Each row was made from one small tree. Brackets hold a mark, then the marks that hang from it, in alphabetical order. Every link used is in the known rows. Write each row's tree.
Known rows:
(vudad bilep (venule balu)): [-34.0 -18.6  15.1 -42.1  11.0   6.4 -10.0   5.8   9.4 -47.3  23.6 -22.9
  31.5 -17.5 -18.9 -21.3  23.5  -7.4 -27.0]
(mubid (lirem (balu mupab))): [-51.4  -7.1  28.3  26.6 -10.0 -24.7  -1.0  12.1   3.7  37.6  13.0   8.1
   8.6  -4.1 -19.3  11.7 -32.8  27.3 -15.6]
(bilep vudad): [-18.4  -6.1  10.6  36.8  -7.4 -17.3 -29.4   5.4  11.5 -25.2  -3.9  -8.9
  11.7 -15.7  13.5  12.7  -0.7   3.6 -25.3]
(lirem balu): [-41.8 -18.7   7.1  40.2  -2.6 -35.0  -9.9  27.4   4.4  12.8  13.5   6.4
   7.0  -1.8 -10.5   5.8   4.0   5.5 -27.5]
(venule balu): [-33.5 -17.0  21.2  13.2  14.0   8.5 -50.0  22.3   3.0  -3.3 -10.0  -5.1
  34.4 -30.4   0.6   3.1   4.1  24.4 -20.2]
(venule balu vudad): [-28.1 -23.4  31.9  -2.6  -3.1  13.5 -56.6  11.9   1.2 -21.1  26.9 -10.5
   9.1 -21.7   2.8  19.6   1.8  13.6 -24.2]
(mupab balu): [-28.0 -22.2   2.1  48.6  -5.7 -11.1 -49.4  30.1 -16.8   3.5   3.5 -15.8
   0.3  -8.1 -23.2   2.1  -0.5  15.0 -16.3]
(balu lirem): [-31.9 -15.2   6.0  49.8 -12.4 -20.9 -23.7  12.2   5.8   7.9   5.2  12.7
  17.9  -6.9  -2.6   3.1  -3.7  15.0 -32.7]
(vudad (bilep (balu mupab))): [-16.1  -4.8   5.4  -9.3   1.9 -25.3  -3.5   8.1  -4.3   2.5  29.6   4.6
   6.3 -13.0 -10.2  30.7   1.8 -18.0 -28.5]
(venule (balu lirem mupab)): [-37.0  -8.6  37.5   8.2  -8.2   4.2 -39.4  -1.7   6.3  -5.3  -6.2  13.1
  29.7 -40.5  -0.6  -1.0  -1.9  38.1 -19.3]
(venule (balu lirem mupab) vudad): [-30.7 -14.9  45.0  -6.0 -23.5  10.4 -46.0 -13.7   2.7 -22.0  29.3   2.3
   2.3 -33.1   1.8  15.3  -4.8  27.7 -21.2]
(mubid (lirem balu)): [-46.1 -19.2  15.7  43.0  -4.8 -20.3  -2.6  22.6   9.4  43.5  10.7   5.0
  17.5   9.3 -20.9   1.5 -27.1  17.5 -22.4]
(sasu (bilep balu (mubid lirem))): [ 28.1  13.7 -23.2  22.8  39.6  -2.0 -33.7 -11.8  21.5  37.4  -7.6  11.2
  14.0 -12.3  27.8  30.5 -40.1  -1.7  -7.8]
(bilep mubid): [-13.4  -4.5 -12.0  37.1  17.3  -7.3 -35.9   8.5  -3.1   4.1 -10.7  13.8
   1.5 -11.6   5.1  31.4 -12.5   5.5 -19.8]
(balu lirem mupab): [-37.3  -6.6  19.6  30.7 -18.7 -24.1 -23.6  -0.3   0.1  -1.9   4.9  16.4
  12.2 -18.9  -0.8  10.5 -10.7  25.5 -27.9]
(sasu (bilep (mubid lirem) vudad)): [ 16.5  17.4 -16.5  29.8  16.3  -3.1 -26.0 -31.0  28.6  -4.5 -10.2 -12.9
   0.1 -19.7  44.3  19.2 -49.0  19.6  -4.3]
(sasu (bilep balu)): [ 15.3   1.1 -13.5  14.3  24.4 -27.8 -41.5   8.7  16.0   2.5   9.6   1.2
  21.4 -20.7  35.4  18.2  -5.5 -15.5 -23.6]
(mubid lirem): [-36.0 -14.2  12.8  40.5   0.0  -9.3 -25.9  17.7   6.8  30.0   4.5  -0.1
  28.1   3.5 -10.5  11.1 -35.6  21.2 -20.2]
(vudad bilep venule): [-34.9 -18.8  -1.6 -17.0   1.5 -26.7   5.5   7.3   4.5 -41.1  35.2 -17.7
  14.4   1.9 -17.4  -8.0  14.7 -20.5 -33.9]
(vudad (bilep mubid) (venule (balu lirem mupab))): [-20.2   0.5  10.9 -43.3   3.7  14.4   0.2 -34.4   7.5 -44.8   8.1   5.8
  11.4 -32.5 -13.2  -8.2   9.4   4.8 -17.9]

Which tree is each row?
[ 15.2  22.3   9.7  23.9   9.7  12.3 -21.9 -28.5  18.5  14.1 -25.3  19.8
  12.0 -20.2   9.3  37.6 -33.0  -3.2  -4.2]	(bilep (balu mupab) (mubid lirem) vudad)
[  4.8  -3.9 -23.3  20.5   7.6  -7.1   5.6  -9.7   7.3  18.9  16.0  26.1
   1.3  -2.5  -9.1  22.3   2.9 -22.7 -31.5]	(vudad (bilep (balu lirem) mubid))
[-17.0  -4.9   4.8   5.4 -13.1 -24.4   6.8  -4.8   4.1  10.7  32.1  20.2
   5.7  -9.3 -13.1  18.7   0.6 -11.4 -33.7]	(vudad (bilep (balu lirem mupab)))
[  9.2  -0.9 -22.0 -24.5  23.9  -4.7   4.0  -8.7   8.3 -24.3  12.3   8.7
  13.0  -0.3 -11.9  13.4  17.1 -51.0 -25.1]	(vudad (bilep balu mubid) venule)
[ 45.2  22.8 -25.9  32.0  15.5  -8.6 -28.0 -39.3  34.6 -12.4 -11.5  14.9
   2.1 -27.6  51.4  15.1  -6.5 -16.7 -16.5]	(sasu (bilep (balu lirem) mubid vudad))
[-11.7 -11.7  -1.2 -11.2  -4.7 -19.8  15.8  -6.9  19.2 -17.2  27.8   9.1
  29.0   4.6 -19.3 -14.6  24.3 -43.5 -38.1]	(vudad (bilep (balu lirem)) venule)
[  5.3   9.3 -11.4 -39.8  21.4 -13.0   5.5 -20.9   3.4 -33.3  12.2  11.6
   5.1 -12.1  -9.1  23.7   9.8 -39.4 -16.2]	(vudad (bilep (balu mupab) mubid) venule)
[  3.7   1.5   4.0 -13.8  -2.0   7.5  -4.3 -22.8  -2.3  20.0  48.6   7.4
 -24.0   2.0 -15.3  59.4 -37.8 -15.9 -13.7]	(venule (vudad (bilep (balu mupab) (mubid lirem))))
[  5.2   2.3  -7.2  34.4  26.0  11.3 -27.0   0.5   8.5  48.2 -20.2  26.0
  26.7   0.3  -6.6  33.1 -34.1  -8.1 -12.6]	(bilep balu (mubid lirem))
[  3.3  11.5  23.2  -5.5 -12.9 -14.2  -9.2 -33.7  28.9 -45.8  -8.9  15.7
  31.8 -23.1   9.7  -8.8  21.3 -28.1 -22.8]	(bilep (balu lirem mupab) (vudad venule))
[-18.9 -16.5  11.8 -17.3   3.3  36.4 -20.0 -13.4   2.5   8.6  39.2 -14.3
 -13.3  -5.9 -17.8  32.8 -29.1  19.0 -13.9]	(venule balu (vudad (bilep (mubid lirem))))
[-17.2  -9.2  16.2 -24.3 -15.7  19.0 -17.2 -33.0  -5.4 -23.4  43.4   0.4
 -28.9 -28.8  -5.8  29.2  -6.6  17.1 -20.5]	(venule (balu lirem mupab) (vudad (bilep mubid)))
[ -7.6 -21.0  -1.4  -7.1  -8.1 -15.1 -10.3   8.2   0.1  -5.3  64.6  -7.1
 -10.4   6.5  -7.8  37.7   7.4 -35.1 -40.0]	(venule (vudad (bilep balu)))
[-14.4  -6.7 -21.4 -16.4  12.8 -12.6   7.2  -8.7  -0.1 -38.3  19.2  -7.2
   0.2  -2.6 -11.3   8.6   6.0 -22.4 -25.5]	(vudad (bilep mubid) venule)
[  8.2  -8.9 -10.2  -0.7   5.3  11.3  -3.7 -12.9   3.1  25.6  47.2   3.7
 -15.0  13.9 -16.2  49.9 -30.0 -24.5 -22.5]	(venule (vudad (bilep balu (mubid lirem))))
[ -5.8  16.2  32.1 -25.2  13.2  38.1 -28.8 -41.8  24.3 -39.7 -33.6  -4.1
  29.9 -38.4   2.1  -3.1 -20.3  16.9   6.4]	(bilep (mubid lirem) (vudad (venule (balu mupab))))
[  4.4  12.5  21.8 -17.7   2.9 -14.8 -19.6 -18.3  19.6 -53.8 -10.8   3.3
  29.8 -25.1  10.9   5.9  16.0 -32.3 -17.4]	(bilep (balu mupab) (vudad venule))
[-35.1   2.0   2.8 -23.8   1.6 -15.1  38.8 -21.6   6.5  -2.1  25.7   0.9
  -8.4   2.6 -32.3   5.6 -20.7  -7.2 -11.0]	(vudad (bilep (mubid (lirem (balu mupab)))) venule)
[  5.4  -2.7 -25.9   8.5  22.4  -7.6  -6.1   4.2   0.2  13.0  14.4  14.7
   0.4  -3.2  -7.6  37.5   2.2 -29.5 -27.9]	(vudad (bilep balu mubid))
[ 32.0  12.6 -30.2  30.6  25.5 -16.7 -32.1 -20.3  22.0  13.6  -5.8  23.4
   6.9 -22.7  37.7  19.2 -12.9  -9.0 -19.3]	(sasu (bilep (balu lirem) mubid))
[ -0.6  10.8  -2.0 -34.4  16.7   4.0  10.4 -25.1   8.4  -1.6  11.2  11.3
  15.7  -3.3 -22.0  20.1 -22.9 -29.2  -9.9]	(vudad (bilep (balu mupab) (mubid lirem)) venule)
[ 20.9  10.3 -11.2  45.5   3.4   1.9 -20.4 -24.6  24.3   1.7 -23.9  29.3
   9.9 -15.9  19.1  18.0   6.5 -20.4 -22.1]	(bilep (balu lirem) mubid vudad)
[-36.4  -8.3  29.6 -58.2   6.0   1.1  -8.6  -4.0   4.7 -58.8  24.8 -18.7
  24.0 -30.0 -15.5  -8.3  17.2   4.6 -20.0]	(vudad bilep (venule (balu mupab)))
